In the rows, 100 means zero.
Known rows, with every way that one mark hangs from another:
R{L{K{V}} P}: [107,132,81,67,109,115,90,96,93,100,126,92,91,79,80,103,91,85,105,119,86]
G{F X{K{J}}}: [78,37,101,137,93,90,134,89,136,123,51,107,91,133,134,105,116,122,84,67,87]
R{J L{K{X}} P}: [94,133,86,85,108,129,99,86,78,98,139,102,82,100,98,100,111,67,119,94,103]
X{G{F} K{P V}}: [97,75,105,110,102,73,113,126,126,87,68,89,98,109,88,96,106,109,104,97,61]
P{R{J{K{L V X{G}}}}}: [97,141,98,82,95,101,116,127,88,101,140,117,104,71,74,120,109,81,79,116,95]
L{R{J{K{X}} P}}: [107,110,105,102,118,115,94,68,67,92,144,91,111,113,142,104,93,95,111,74,105]
X{G{F} K}: [72,64,93,120,94,79,136,113,120,97,87,92,89,140,112,101,120,91,77,59,66]
X{K{J V}}: [112,78,105,100,101,86,91,113,120,131,59,98,94,123,108,109,98,108,80,96,105]
P{R{L{K{J}}}}: [93,114,80,105,88,116,134,78,116,107,118,104,82,95,113,110,120,112,93,118,101]
L{K{P V X} R}: [119,116,99,78,97,99,67,117,89,96,98,87,102,103,73,83,81,86,113,105,117]
K{J V X}: [110,89,87,99,77,104,105,140,96,121,88,86,110,116,105,106,86,82,91,85,106]
G{F X{K{L P{R}}}}: [89,79,107,136,108,67,124,77,144,103,75,128,100,105,102,78,126,117,100,108,87]
R{J L{K{V X}} P}: [110,147,89,67,111,125,85,108,78,106,131,104,88,79,71,102,103,67,116,117,98]
J{K{P{R{L}} V X}}: [135,137,73,97,85,105,136,110,109,84,153,100,114,75,76,96,100,99,111,126,85]
L{K{J P V} R}: [115,91,115,90,103,108,64,89,102,99,66,88,98,88,108,104,76,135,116,125,118]
K{X}: [98,89,76,103,79,100,121,123,93,109,117,81,105,148,120,94,100,57,85,56,97]
J{K{L P{R} X{G}}}: [87,120,89,112,85,92,122,108,104,66,150,103,113,86,96,103,97,89,107,96,98]
X{G K{J L{R} P}}: [86,64,139,128,105,78,70,78,102,79,56,106,105,106,104,91,96,140,107,95,136]
K{J P X}: [103,72,94,126,78,105,107,110,105,91,87,82,111,126,138,98,87,97,122,78,112]
P{R{L{K{V}}}}: [113,141,74,72,95,106,124,106,110,114,127,104,86,85,72,102,117,89,80,135,83]
L{K{V} R}: [110,108,97,68,104,102,77,102,90,116,94,88,94,110,91,100,91,92,78,103,103]
G{F X{K}}: [82,50,94,122,97,82,137,93,132,121,70,104,90,144,120,95,121,98,76,60,72]

Rows:
[111,93,92,105,95,123,109,89,99,91,124,89,101,115,139,115,94,93,117,79,96]
R{J{K{P X}}}
[111,122,89,75,97,122,82,115,86,125,118,112,103,79,84,118,87,71,78,97,115]
R{J{K{L V X}}}
[109,123,103,74,124,118,69,78,86,112,121,108,106,63,115,124,81,98,97,118,95]
R{J{K{L V}} P}
[86,119,94,98,104,98,92,115,70,78,139,101,126,59,67,93,74,90,100,90,93]
J{K{L{R{P}} V X{G{F}}}}
[93,131,89,66,86,124,110,137,80,99,118,102,81,88,50,113,114,69,91,104,93]
R{J L{K{V X{G}}}}
[99,68,116,124,104,90,69,79,124,106,54,110,97,109,118,97,94,118,108,98,132]
X{K{J L P}}
[97,101,97,105,88,100,93,120,86,73,113,100,123,60,62,91,75,105,105,97,99]
J{K{L{R} P V X{G{F}}}}
[105,95,133,91,130,68,57,82,93,115,75,119,113,100,76,79,95,109,90,106,117]
G{X{K{L{R{P}} V}}}
[118,81,150,97,125,79,55,75,101,116,40,127,103,98,83,86,107,132,99,122,123]
G{X{K{L{R{J}} P V}}}
[104,122,103,85,110,104,63,107,77,104,104,91,105,91,92,95,75,94,116,105,126]
L{K{J V X} R{P}}
[88,102,137,101,138,78,72,91,82,100,76,118,103,81,80,87,111,115,97,114,92]
X{G{F} K{L{R{J P}} V}}
[94,125,99,95,86,91,110,140,112,79,106,95,96,83,81,109,97,104,123,127,98]
L{K{J P{R} V X{G}}}
[86,71,117,121,100,82,87,117,125,92,45,111,100,74,79,100,94,127,107,114,99]
X{G{F} K{J L P V}}
[111,99,130,102,129,78,43,79,91,116,66,115,112,88,92,86,85,122,99,117,137]
X{K{J L{R{P}} V}}
[108,109,93,107,98,110,153,77,98,109,123,103,95,117,132,102,141,103,85,114,77]
P{R{J L}}
[84,66,104,114,93,83,121,129,122,109,59,97,93,109,97,112,106,117,82,89,76]
X{G{F} K{J V}}
[88,91,105,109,86,103,95,129,96,77,79,90,100,78,76,94,82,118,124,106,102]
L{K{J P V X{G{F}}} R}
[107,94,83,94,95,138,131,65,95,106,130,97,91,102,134,125,112,106,82,88,85]
R{J{K} L}
[98,85,118,98,110,108,81,68,73,116,84,104,106,116,130,94,107,102,77,92,121]
K{L{R{J}}}
[106,93,95,133,83,91,130,107,114,90,106,91,113,121,139,93,104,105,123,101,103]
K{J P{R} X}
[70,76,76,118,72,97,150,140,96,88,116,79,106,134,109,96,108,66,87,49,68]
K{X{G{F}}}
[121,105,113,119,115,90,127,64,121,98,99,114,86,118,116,89,144,120,112,126,88]
X{K{P{R{J L}}}}
[93,115,91,74,85,99,91,148,99,78,107,83,94,99,65,105,86,73,114,98,90]
L{K{P V X{G}}}
[108,86,103,105,103,110,77,58,93,85,109,96,116,91,123,98,76,119,99,95,121]
J{K{L{R} P}}
[110,141,75,89,81,111,123,124,106,117,122,110,90,79,63,100,111,87,94,129,110]
P{R{L{K{J V X}}}}
[102,89,103,94,105,104,79,72,99,87,95,82,94,119,124,93,91,109,111,95,108]
L{K{P} R}
[96,107,125,111,120,69,107,107,123,97,72,126,94,76,79,93,130,120,103,140,75]
X{G{F} K{L P{R{J}} V}}
[108,97,98,100,99,120,107,81,75,106,127,93,105,125,132,107,100,92,87,67,110]
L{R{J{K{X}}}}
[89,107,101,103,105,108,75,86,78,95,114,89,99,111,120,94,82,93,120,83,130]
L{K{J X} R{P}}
[87,104,86,98,102,126,100,69,99,94,116,95,87,88,121,112,94,106,116,104,104]
R{L{K{J}} P}
